What can hang from each mark:
Q_284: Q_617
Q_697: Q_792
Q_207: Q_855
Q_617: Q_284 Q_818 Q_855
Q_818: Q_617 Q_697
Q_722: Q_284 Q_792
Q_855: Q_207 Q_617

Each row was made from one small tree. The marks that hang from a mark follow it in brackets, in the order of their numbers. Every link used is in the known rows. Write each row's tree.
Known rows:
Q_722{Q_284{Q_617{Q_818{Q_697}}}}: [-1.21  2.35  2.09 -0.09 -1.35  3.25 -2.65 -0.51  0.30  2.08  1.81 -6.15
  2.52 -1.05  4.43  2.22 -2.26]
Q_617{Q_284 Q_818{Q_697{Q_792}} Q_855{Q_207}}: [-2.54  0.40  2.11 -3.39 -1.26 -1.71 -1.57  0.54  1.43  2.42 -0.79  1.99
 -4.16  1.86  1.93  6.68  6.21]
Q_617{Q_284 Q_818{Q_697} Q_855{Q_207}}: [-1.34  1.76  3.21 -3.65 -0.65 -2.74  0.14 -0.87  0.09  1.14 -0.69  1.59
 -2.26  0.36  0.81  5.69  4.57]
Q_207{Q_855{Q_617}}: [-1.61  2.38  1.47  2.98  0.88  2.45 -0.98  1.01 -0.08  1.34  1.77  2.07
 -1.96 -1.56  1.84  0.44 -2.71]
Q_207{Q_855}: [-3.53  2.24  1.61  3.99  1.17  4.52  0.28  2.19  0.57  2.20  0.29  0.78
  0.67 -1.56  3.34  1.40 -2.46]
Q_722{Q_284{Q_617{Q_818{Q_697} Q_855}} Q_792}: [ 0.69  1.74  3.49 -0.95  1.72  0.31 -5.33 -0.31 -0.86  2.28 -0.99 -4.32
  2.33  0.14  4.36  1.77 -1.18]
Q_207{Q_855{Q_617{Q_284 Q_818{Q_697}}}}: [-0.58  1.71  4.41 -2.73 -0.20  0.71  0.80 -0.77 -1.04 -1.13  1.27 -0.13
 -3.41 -2.07  0.91  3.21  0.57]
Q_284{Q_617{Q_818 Q_855{Q_207}}}: [-2.24 -0.51  0.39 -0.88 -1.50  0.14 -2.15 -0.19 -0.32  4.05 -0.15 -0.46
  1.27  0.03  1.25 -0.21 -0.50]
Q_855{Q_207 Q_617}: [-3.24  3.47 -1.15  3.47 -1.97 -0.27 -4.16 -1.59  0.72  2.79  2.91  4.66
 -1.94  0.27  2.15  2.02 -2.16]
Q_284{Q_617{Q_818}}: [-2.09  0.57  1.33  0.75 -2.43  2.89 -1.22 -0.68 -0.14  3.06  0.32 -3.26
  2.91 -1.77  3.58  0.52 -2.48]
Q_284{Q_617{Q_855}}: [ 0.52  1.41  0.57  2.85  0.95  1.41 -1.83  2.06  1.58  4.59 -1.43 -0.99
  1.11 -0.17  3.59  0.15 -0.88]
Q_284{Q_617{Q_818{Q_697{Q_792}}}}: [-2.59 -0.80  1.37  0.47 -3.13  2.97 -2.28 -0.02  2.44  2.84 -0.57 -3.05
  0.67  0.31  4.56  2.76 -0.02]
Q_284{Q_617{Q_818{Q_697{Q_792}} Q_855{Q_207}}}: [-2.62 -1.97  0.40 -1.16 -2.35 -0.03 -3.16  0.56  2.07  3.63 -1.06 -0.24
 -0.97  2.22  2.21  2.01  1.80]
Q_855{Q_207 Q_617{Q_284 Q_818}}: [-2.57  2.79  1.11 -2.30 -2.77 -1.51 -2.71 -2.97 -1.66  1.19  3.22  2.32
 -2.92 -1.02  0.96  3.89  0.36]
Q_207{Q_855{Q_617{Q_818{Q_697}}}}: [-1.83  0.80  3.31 -0.34 -0.59  1.31  0.16 -0.59 -0.51 -0.33  1.30  1.05
 -2.18 -1.80  0.45  1.35 -1.23]
Q_818{Q_617{Q_284 Q_855}}: [ 1.85  2.37  1.97  0.04  1.94 -0.34  0.62  1.97  2.01  3.91 -0.41  2.89
 -2.55  0.54  1.76  5.77  0.69]
Q_818{Q_617{Q_284 Q_855} Q_697{Q_792}}: [ 1.28  0.48  1.77 -0.32  0.93 -0.24 -0.60  2.93  5.20  3.49 -1.39  3.13
 -5.15  3.07  3.04  8.30  3.72]

Write each row's tree:
[-3.46  1.81  0.89 -0.14 -3.49 -1.71 -2.95 -3.52  0.30  0.79  2.41  3.44
 -2.13  0.00  0.57  3.12 -0.59]	Q_855{Q_207 Q_617{Q_818{Q_697}}}
[-2.02  2.61  2.08 -2.94 -3.14 -2.45 -2.18 -3.53 -0.28 -0.05  2.41  2.24
 -3.46 -0.36  1.12  5.25  1.30]	Q_855{Q_207 Q_617{Q_284 Q_818{Q_697}}}
[-2.32  1.07  2.50  0.21 -0.25  2.18 -0.32 -0.28 -1.79  0.79  2.14  1.03
 -1.74 -2.59  0.31  0.02 -2.10]	Q_207{Q_855{Q_617{Q_818}}}
[-1.97  1.18  1.57  0.71 -2.67  0.15 -2.86 -1.22  1.63  1.67  1.36  1.85
 -3.71 -0.27  2.55  4.14  1.29]	Q_855{Q_617{Q_818{Q_697{Q_792}}}}
[ 0.40 -0.40  2.82 -0.76 -0.76 -0.12 -0.46  0.17  1.14  2.59 -1.78 -2.30
  0.92 -0.43  2.02  1.22  0.74]	Q_284{Q_617{Q_818{Q_697} Q_855}}
[-1.01  0.70  0.41  1.50  0.04 -1.60 -0.72  0.56  4.16  3.31 -0.56  5.44
 -2.22  3.22  0.63  5.47 -0.29]	Q_818{Q_617{Q_855{Q_207}} Q_697}
[-0.81  3.82  1.28  3.32  1.28  3.51 -6.68  0.11 -0.22  3.27  0.64 -4.11
  3.87 -0.17  7.27  1.44 -4.55]	Q_722{Q_284{Q_617} Q_792}
[ 0.47  1.55  1.69 -1.05  0.37 -2.27  0.09  0.63  3.55  2.48 -0.61  4.22
 -3.48  2.87  1.02  7.38  1.54]	Q_818{Q_617{Q_284 Q_855{Q_207}} Q_697}
[-0.64  1.27  3.33 -0.14  0.29 -0.98  0.56  0.10  0.91  2.14 -1.63  1.08
 -0.67 -0.78  1.27  3.68  2.87]	Q_617{Q_818{Q_697} Q_855}
[-3.69  0.95  0.73 -0.01 -0.69 -0.92 -1.21 -0.38 -0.77  3.82  0.20  3.21
 -0.32 -0.18  0.22  1.98  1.32]	Q_617{Q_818 Q_855{Q_207}}
[-1.56 -0.86  1.31 -1.31 -1.91 -0.88 -1.56 -0.60  0.95  2.77 -0.93 -0.62
  0.82  0.86  1.26  1.15  0.33]	Q_284{Q_617{Q_818{Q_697} Q_855{Q_207}}}
[-1.51  0.34  3.52 -2.42 -0.72  1.45 -0.60  0.64  0.21 -0.16  1.41  0.24
 -5.01 -0.77  1.74  3.97  1.72]	Q_207{Q_855{Q_617{Q_284 Q_818{Q_697{Q_792}}}}}
[ 0.55  2.66  2.62  0.41 -0.37  0.67  0.89  0.05  3.86  1.40 -0.10  1.48
 -1.73  0.81  3.40  7.84 -0.26]	Q_818{Q_617{Q_284} Q_697}
[ 0.25  1.82  2.55 -0.43  1.86  1.12 -5.62  0.14 -2.04  3.28 -0.11 -4.09
  2.78 -0.66  4.40  0.53 -1.89]	Q_722{Q_284{Q_617{Q_818 Q_855}} Q_792}
[-2.99  0.84  1.80 -0.76 -1.03 -1.83 -0.73 -0.82  0.80  2.24 -0.84  3.02
 -0.94  0.70  0.37  3.68  2.39]	Q_617{Q_818{Q_697} Q_855{Q_207}}
[ 0.92  2.33  4.81 -3.26  0.64 -1.86  1.42  0.10  0.15  0.99 -1.62 -0.17
 -2.06 -1.09  1.75  5.85  4.97]	Q_617{Q_284 Q_818{Q_697} Q_855}
[-0.60 -1.46  1.75 -0.36 -1.23  0.85 -1.98  1.45  2.37  3.64 -1.73 -1.94
 -0.84  0.95  3.03  2.03  2.25]	Q_284{Q_617{Q_818{Q_697{Q_792}} Q_855}}
[-0.84  2.37  2.57  0.33 -2.11 -0.74 -1.44 -2.47  0.49  0.66  1.37  1.40
 -1.89 -1.64  1.61  3.30 -0.15]	Q_855{Q_617{Q_818{Q_697}}}
